What can hang from each mark
X: M
G: K
P: K M
W: D K
C: D K W
K: C D G W
M: P X
D: C W

Known rows, with every way that one mark hangs from another
M[P[K[W]]]: [  3 -16 -10  -9 -12  19  11 -13  -6  -5 -14  16   2   5  11   9  -8  56
   7   8   6 -22  14   1  -6]
C[D W]: [ -8  20 -14 -16  20   6  21 -10 -40 -19  12  12  24 -37   8 -18 -16 -15
  18   2   2 -13  44   1   8]
G[K[C]]: [-18 -16  -2 -45   2  24  13 -10 -21  -2  14   3   4 -22  -2   0  -7  10
   1  17 -11   7  21 -16  14]
P[K[C[W] D G] M]: [-33  18  14  16   2   1  27   5 -11 -38  -5   1  15  17  12   1   4 -12
  24 -13  -3  -2  22  -4   1]
C[D K[G] W]: [-14  42 -14  -3  11  -2  21 -14 -48 -34  25  10  28 -28   7 -27  -7 -56
  32  -4   2  -9  69  -1  23]
X[M]: [  7 -27 -14 -38 -13  20  12 -34  -4  18  14  15   7 -25  -6 -24 -17  14
   2  21 -13  -9  24  -4  -6]
M[P[K[C W]] X]: [ 11 -13   4  20  -8  22  15 -35  -5  -7 -18  24   5  20  13  16  -4  47
  -7   9  -5 -35   0 -10  -9]
M[P[K[C D G]] X]: [ -8   3   7  24  -7  14  12 -29   6 -20 -17  14   9  18  17  15   1  12
  -2   1  -7 -36  13 -14  -5]
X[M[P[K[C W]]]]: [  5  -7   6   7 -27  17   9 -50   7  -7  -8  24  12  14  11  -3  -4  45
  -2  11  -6 -20   7   2 -14]
P[K[D[W]] M[X]]: [ 15 -16  -7   0 -15  15  38  25 -14   2 -26  10  -2   7  -6  19 -22  48
  -8   3  -2 -11   6  -1  -4]
W[K[C]]: [ -7 -17 -14 -17  -1  10  29  -3   5  -8  10  23  -3  -6  -6 -13  -5  13
  10  10   4  14  32   1   1]
P[K M[X]]: [ 12 -45  -1 -19   5  26  24  -4  -6  12  -7  12  -9   6   2  -6 -23  33
   8  11  -4 -22   6  -7  -5]
P[K[D W]]: [-16   0  -4  11 -12   6  28   8  -6   1 -15   8  12  -2   0  17  -5  52
   4   9   2   0  17   5  -7]
X[M[P[K[D G W]]]]: [ -9  10   5  20 -30  11   6 -33   7  -6 -11  10  17   8   6   8   3  23
   4   0 -12 -24  20   2 -14]
M[P[K[C]] X]: [ 14 -23  -2  -3  -2  25  14 -35   2  -7 -15  24   3  13  20   2 -13  39
  -6  14   0 -41   6 -11  -6]
D[C[W]]: [  5   6 -25 -22   1   3  32   0 -38 -14   9  11   7 -38   2  -3 -14  18
   8  15   1 -12  26   4  12]
G[K[D[C] W]]: [-11   8 -12 -15 -13   3  21  17 -37   7   6  -2   5 -38 -15  37  -2  40
 -11  16 -10  10  11   3  15]
M[P]: [  8 -29 -20 -46  -6  17   0 -18  -9   3  -1  20  -1 -14   7  -3 -14  24
   4  13   3 -22  21  -6   1]
D[C[K] W]: [ 21   8 -40 -28 -31  -7  39  16 -41 -11   6  22  -6 -35 -10   6 -19  35
  -3  22  10  12  36  10  22]
W[D[C]]: [ -2 -19 -30 -29   4  -9  27  16 -18  -5   9  18   0 -26  -1   6 -26  33
   1  23  -3   6  24  16   4]
C[D]: [-10  -3 -13 -27  13   8  13 -11 -23  -6  14  15   7 -37   1 -11 -19   3
  13  10   1   1  38   2   5]
C[D W[K]]: [ -4  23 -21  -4  20   5  33   4 -25 -21  13  16  20 -28   1 -26 -14 -15
  24  -3  11  -6  56  11   7]
M[P[K[C[W[D]]]] X]: [  9   0  -7  14  14  11  26 -16  -8 -25 -15  21  30  26  31  -2 -22  21
  -1   6  -1 -47  18   0  -8]
D[C[K[G]]]: [ -4   6 -25 -20 -14  -6  24  -6 -30 -16  22  15  -7 -30  -6  -5  -6  -8
  16  16  -2   5  44   3  24]

Rows
[  0  20   2   7 -18   6  17 -39   3 -18 -12  17  36  10  26 -10  -8  24
  -4   3   1 -36  15   2 -12]  X[M[P[K[C[W] D]]]]
[  1 -16 -36 -18   5 -12  38  31  -4  -6  11  23  -3 -18  -7  -2 -23  33
   6  17   5  14  35  27   3]  W[D[C] K]
[ 17   4 -16 -10 -41  14  21 -12   4  -2 -22  17  15  -3   7   6 -19  57
 -13   8   3 -22  17   7 -12]  X[M[P[K[D[W]]]]]
[  9  10 -11  19 -22  20  23   0  -8 -19 -29   9   5   9   7  24  -7  28
  -7  -1  -5 -35  22 -10  -3]  M[P[K[D[W] G]] X]
[ -3 -24  11  19   1  25  21  -8 -13  -4  -6   4 -10  17  -7   9  -3  10
  19  -2 -19 -15  13  -9  -4]  P[K[G W] M[X]]
[  7 -12  -9 -17 -25  12   7 -29  14   9 -11  18  18  -2  15  -7 -16  45
  -5  11   0 -31  14   6 -13]  X[M[P[K[D]]]]
[ -6  35 -22  -7 -12   0  24   4 -43 -33  13  16   7 -29  -7  -8 -11 -27
  19   1   3  12  66   1  23]  C[D[W] K[G]]
[  2   7  -6  -1  -5   6  19 -32   4 -25  -5  21  36  21  30 -20 -21  19
   3   8  -3 -32  24  12 -14]  X[M[P[K[C[W[D]]]]]]
[ 20 -21  -6   8  -7  29  14 -25  -9   7 -18  20   3  10  10  12 -12  52
  -4  10  -3 -43   6  -7  -9]  M[P[K[W]] X]
[-13  16 -23 -11   7  -7  27   7 -32 -25  19   9  28  -2   9 -21 -14 -41
  28   4  -5  -5  63   4  16]  C[K[G] W[D]]
[-33   5   1  -1  -5   0  14 -10  -7 -20   5   9   6  -8  -3  10   5 -13
   8   5 -11   9  27 -12   3]  K[C D G]
[ 21 -31 -11 -16  -2  30  12 -26  -2   7 -15  19   1   3  17  -2 -21  44
  -2  14   1 -48  11  -8  -7]  M[P[K] X]
[-17   8 -17  -7  -9  -8  21   5 -19 -13   7   6  -4 -35  -7  19  -1   8
   6  10  -8   5  25   2  10]  K[D[C] G]
[-11  -9  13  32  -4  13  23   2 -10  -1 -12   3   0  19  -8  21  -1  15
  11  -5 -15 -12   9  -7  -6]  P[K[D G W] M[X]]
[ -5   5 -17   2 -15 -12  26   9 -26   2   0  15   1 -31 -13  31  -4  46
  -6  15  -4   9  10   8   4]  K[D[C] W]
[ 14 -25 -11 -29 -20  25   6 -40  12   7  -6  19   8  -3  14 -20 -20  42
   2  16  -1 -33  17   3 -11]  X[M[P[K]]]
[ -3  -8   0  16  -3   3  28   7 -12  -7  -7   5 -11  -5  -4  21  -9  23
   6   5 -11 -15   5   2   3]  P[K[D[C] G] M[X]]
[ -3  -8 -24 -14  -6 -10  25  11 -24   4  11  22  17   2  -3  -1 -18  14
   9  15   0  11  42  11   7]  C[K[W[D]]]
[ 14 -17  -9  -3  -6  19  13 -16   2   9 -22  17  11   5  17  11 -17  47
 -10  11   2 -46   8  -5  -9]  M[P[K[D]] X]
[-14 -18 -18 -12   9  -3  33  16  10 -12   9  24   6   8  -1 -10 -15  13
   9  11   2  19  37  13  -4]  W[D K[C]]
[ 20 -13 -18  19  -2   2  25   0 -13  -6 -17  23   5   8  10  27 -23  67
 -11  18  -4 -34   5  16  -7]  M[P[K[W[D[C]]]] X]
[-26   1   4  10  -6   9  14 -21 -16 -23   8  11  -1  -3  -9  10  10  -8
  15   4 -18  12  26 -13   3]  K[C G W]
[-26   7   6 -11 -10  10  14   1 -25   1   4   2  15 -14 -10  28   6  22
  -9  10 -13  16  12 -11   9]  G[K[C D W]]
[ -2 -32   5  -4   7  28  20  -8  -5  -3  -3   5 -13  10   0  -4 -11   3
  19   4 -14 -20  16 -11  -1]  P[K[G] M[X]]
[-15   9  -9  -5  13   0  25  -7  -7 -21  14  26   5 -18  -3 -16  -8  -2
  15   5   7  15  44   9   4]  W[K[C[D]]]
[ 20  -6 -17   4 -11   5  21  -9  -8   2 -19  21   2 -11  14  24 -18  62
 -15  17   4 -43   0   6  -3]  M[P[K[D[C]]] X]
[-25  -9  -1 -19   5   9  19   9 -23  -6  10   4  15  -2  -4  17  -8  17
  -2  15 -18  19  22  -2   8]  G[K[C W[D]]]
[-21  -4  -8  -3  -1  10  25  -7   5 -24  13  15  -8  -3  -8 -11   6 -17
  21   2  -5  14  42  -5   4]  W[K[C G]]
[-20   3   1   7 -11  -4  20  -7 -14  -4  -3  18  11  -4  -7  22   3  25
  -3   8  -5  13  12  -4  -3]  K[C D W]
[ 14 -23 -12  12   2  14  18  -6  -4   2 -18  20  13  23  14  16 -22  50
  -4  10  -5 -38  12   6 -13]  M[P[K[W[D]]] X]
[  0  -6  -2  13  -5  18   9 -19   2  -7 -18   8   7   9  14  13  -8  17
   1   2  -6 -44  18 -11  -5]  M[P[K[D G]] X]
